Each row comes from the steps of one walk. Every step used is in the known rows, and no mark comes twice. Write the walk behind each row, first mark first.
Known rows
boliva-redu: [-1.00  2.96  2.23 -1.15  0.89 -1.73 -1.99  0.09 -1.03  0.74  2.61 -0.49
  0.55  0.81 -1.78 -3.04  0.00 -1.05 -0.25]
suto-nalonub-gifi-papo-mabi: [ 1.16 -1.74 -2.10  2.62 -1.54 -0.06 -0.25 -0.02 -0.78 -0.06  0.47  0.73
  0.03 -0.15  0.47  4.43  0.03 -0.39  2.02]
nalonub-suto: [-0.27  3.37 -0.15 -5.79  3.31 -0.65 -3.82  3.91 -1.24  0.37  0.46  0.79
  0.78  1.58 -3.06 -0.32 -0.41  2.37 -1.23]
boliva-sobe: [-2.78  2.32  2.43 -0.44  1.35 -0.22 -2.38  2.87  1.34 -0.07 -2.76  0.47
 -1.16  1.46 -4.00 -1.27 -1.96  2.42  1.04]
papo-mabi-sobe-suto-nalonub: [-1.01  2.83  0.47 -0.81  0.52 -0.09  3.59  0.38  2.41  1.36 -0.96 -1.58
  0.63 -0.23 -1.25  1.19 -0.79  1.08  0.01]
redu-gifi-papo-mabi: [-1.04 -0.71 -0.52 -1.35  1.49 -1.10  0.71 -0.56 -0.43  1.00  0.13  1.79
 -0.67  1.04  1.64  2.89  0.95 -1.55  3.20]
gifi-papo-mabi: [-1.84  0.91 -1.37 -1.69  2.35  0.02  1.10 -0.90  0.09 -0.20 -0.68  0.83
 -0.71  3.07  0.08  2.89 -0.32 -0.60  2.29]
suto-nalonub-gifi-papo-mabi-sobe: [ 0.16  0.64 -3.14  2.40 -0.04  1.03  0.90 -0.64 -0.97 -1.37 -3.87 -0.19
  0.25 -1.12 -0.57  3.33 -1.59 -1.56  1.39]
redu-gifi-nalonub-suto: [ 0.83  1.22 -0.65 -4.36 -0.58 -2.59 -3.61  1.90 -2.33  1.11  2.28  3.20
  1.45  0.83  1.78 -2.22  0.29  2.11 -1.90]
sobe-suto: [-0.99 -0.32  2.67 -4.93  0.71 -1.36 -0.09  1.82  0.84  0.73  1.19 -0.34
 -2.13  1.68 -1.61 -1.84  0.29  3.73 -2.59]
boliva-sobe-suto: [-1.91  0.28  3.63 -2.96  0.73  0.74  0.33  2.92  2.24  0.79 -1.34 -2.35
 -1.94  1.36 -3.57 -2.47 -1.52  3.76 -1.53]
boliva-sobe-suto-nalonub-gifi-papo: [ 3.55 -4.32  0.71  4.34 -1.48  0.06 -0.66  1.62  1.26 -1.86  0.05 -1.92
 -0.05 -1.14 -0.99  0.09 -2.50  2.87 -1.65]
suto-nalonub-gifi-papo: [ 3.67 -3.14 -1.38  4.48 -1.49 -2.49 -2.90  0.86 -0.56 -2.72  1.23  1.72
  0.21 -0.85  0.10  1.55 -1.04  1.56 -0.70]
redu-gifi-papo: [ 1.30 -2.09  0.54  0.10  1.69 -3.50 -1.77  0.32 -0.21 -1.17  1.34  2.86
 -0.75  0.79  1.69 -0.22  0.08  0.48  0.23]
boliva-redu-gifi-papo-mabi-sobe-suto: [-0.85  0.41  1.00 -3.11  1.70  1.52  4.88 -2.33 -0.21  1.05 -0.61 -4.02
 -0.13 -0.40  0.87 -1.37 -0.50 -3.33 -0.45]
nalonub-gifi-papo-mabi-sobe: [-1.58  0.26 -2.83 -1.22  0.70  1.92  0.60 -0.43 -2.19 -1.76 -5.29 -0.24
 -1.81  0.14 -1.17  2.64 -1.35 -1.56  1.04]
suto-nalonub-gifi-papo-mabi-sobe-boliva-redu: [ 1.54 -0.79 -1.26  5.63 -2.20  3.44 -0.44 -1.55  0.44 -0.90  0.42 -1.28
  1.46 -3.30  0.22  0.28  1.51 -1.97  0.41]
sobe-boliva-redu: [-0.58  0.76  2.50  0.86 -0.87  0.62 -3.33  0.51  1.15  0.32  3.38  0.71
  0.06 -0.46 -0.98 -3.13  3.30  1.12 -0.87]
mabi-papo: [-0.60  0.21  0.08 -0.88  1.50 -4.36 -0.84  2.46  0.81  1.13  0.72  3.36
  0.18  6.68 -1.77 -0.56 -2.53  1.79  0.50]

Which walk is each row?
[-0.71 -2.10 -0.96 -3.55  0.04  2.80  3.00 -0.21 -1.48 -0.89 -3.76 -2.82
 -2.46 -0.24 -1.08  1.02 -1.17  0.22 -1.73]
nalonub-gifi-papo-mabi-sobe-suto
[ 0.54 -1.82 -2.59  4.40 -1.98  3.03 -1.23  0.31  1.50 -1.52 -2.54  1.47
 -0.36 -2.48  0.25  2.83  2.22  1.15  0.60]
suto-nalonub-gifi-papo-mabi-sobe-boliva
[-0.23  2.68 -1.24 -4.36  0.58 -1.05 -3.38  1.64 -1.91 -0.09  1.25  2.28
  1.55  3.02  0.40 -2.24 -1.36  3.11 -2.68]
gifi-nalonub-suto
[ 1.61  1.10  0.87  2.14  0.37 -0.23  4.75 -2.27  1.76  1.24  1.69 -3.34
  2.47 -1.87  1.78 -0.25 -0.89 -3.01  0.45]
boliva-redu-gifi-papo-mabi-sobe-suto-nalonub
[ 0.45  1.45 -0.62  1.02  1.97  0.33  4.48 -1.07  2.76 -0.47 -0.67 -2.10
  1.15  0.71  0.27  1.60 -1.83  0.35 -0.31]
gifi-papo-mabi-sobe-suto-nalonub
[-0.34 -1.55  0.33  1.14 -0.09  1.49  0.23 -1.51  0.76  1.61  2.63  0.58
  0.16 -0.58  2.58  0.96  3.46 -2.46  2.60]
sobe-boliva-redu-gifi-papo-mabi
[ 0.00  0.27  1.80  0.19 -3.29 -4.23 -2.04 -1.71 -1.82  1.23  3.97  2.78
  0.86  0.31  3.90 -4.85  0.83 -0.74 -0.61]
boliva-redu-gifi-nalonub
[ 3.63 -3.36 -1.08  2.55 -0.66 -0.50  0.23  0.19 -0.29 -2.90 -0.95 -1.19
 -0.24 -1.57 -0.14  0.09 -2.30  1.66 -3.08]
mabi-sobe-suto-nalonub-gifi-papo
[ 1.65 -1.11  0.68  2.56  1.05  0.08 -1.14 -1.38  0.42 -1.65  0.92  0.85
  0.55 -1.93  1.91 -2.85  1.13 -1.82 -0.72]
mabi-sobe-boliva-redu-gifi-papo
[-1.54  2.49 -0.92 -0.68  2.28  0.73  2.71 -2.53 -1.24  0.21 -2.17 -1.44
  0.64 -0.32  0.73  0.19 -0.91 -4.93  2.28]
boliva-redu-gifi-papo-mabi-sobe
[-1.72  0.75  0.06  0.59 -4.09  0.38 -0.25 -2.68 -0.33  1.57  0.62  2.38
  0.62 -1.01  4.12 -3.24  2.90 -1.73  0.41]
papo-mabi-sobe-boliva-redu-gifi-nalonub
[-1.47  1.66 -0.74  1.91  1.41  4.00  0.75 -2.38  1.13 -0.95 -0.54 -1.27
  0.78 -0.13 -0.07 -1.28  1.23 -2.31  0.39]
gifi-papo-mabi-sobe-boliva-redu
[ 1.83 -3.07 -0.84  0.79 -1.65  0.66  1.76  0.00  0.23  0.45  1.10 -1.38
 -0.49 -0.27  0.39  3.53  0.07  0.45  0.11]
sobe-suto-nalonub-gifi-papo-mabi
[-1.82  1.32  1.34 -0.69 -1.31  1.38 -0.69 -0.26 -0.11  2.50  0.58  0.71
  0.02 -3.11  0.40 -0.93  4.29 -2.37  1.87]
papo-mabi-sobe-boliva-redu-gifi
[ 0.54 -1.11 -0.13 -0.30 -3.39  0.69  0.91  1.55 -0.71  1.14 -1.49 -1.37
 -0.82 -2.86 -1.79  2.10  0.18  1.09 -0.68]
papo-mabi-sobe-suto-nalonub-gifi
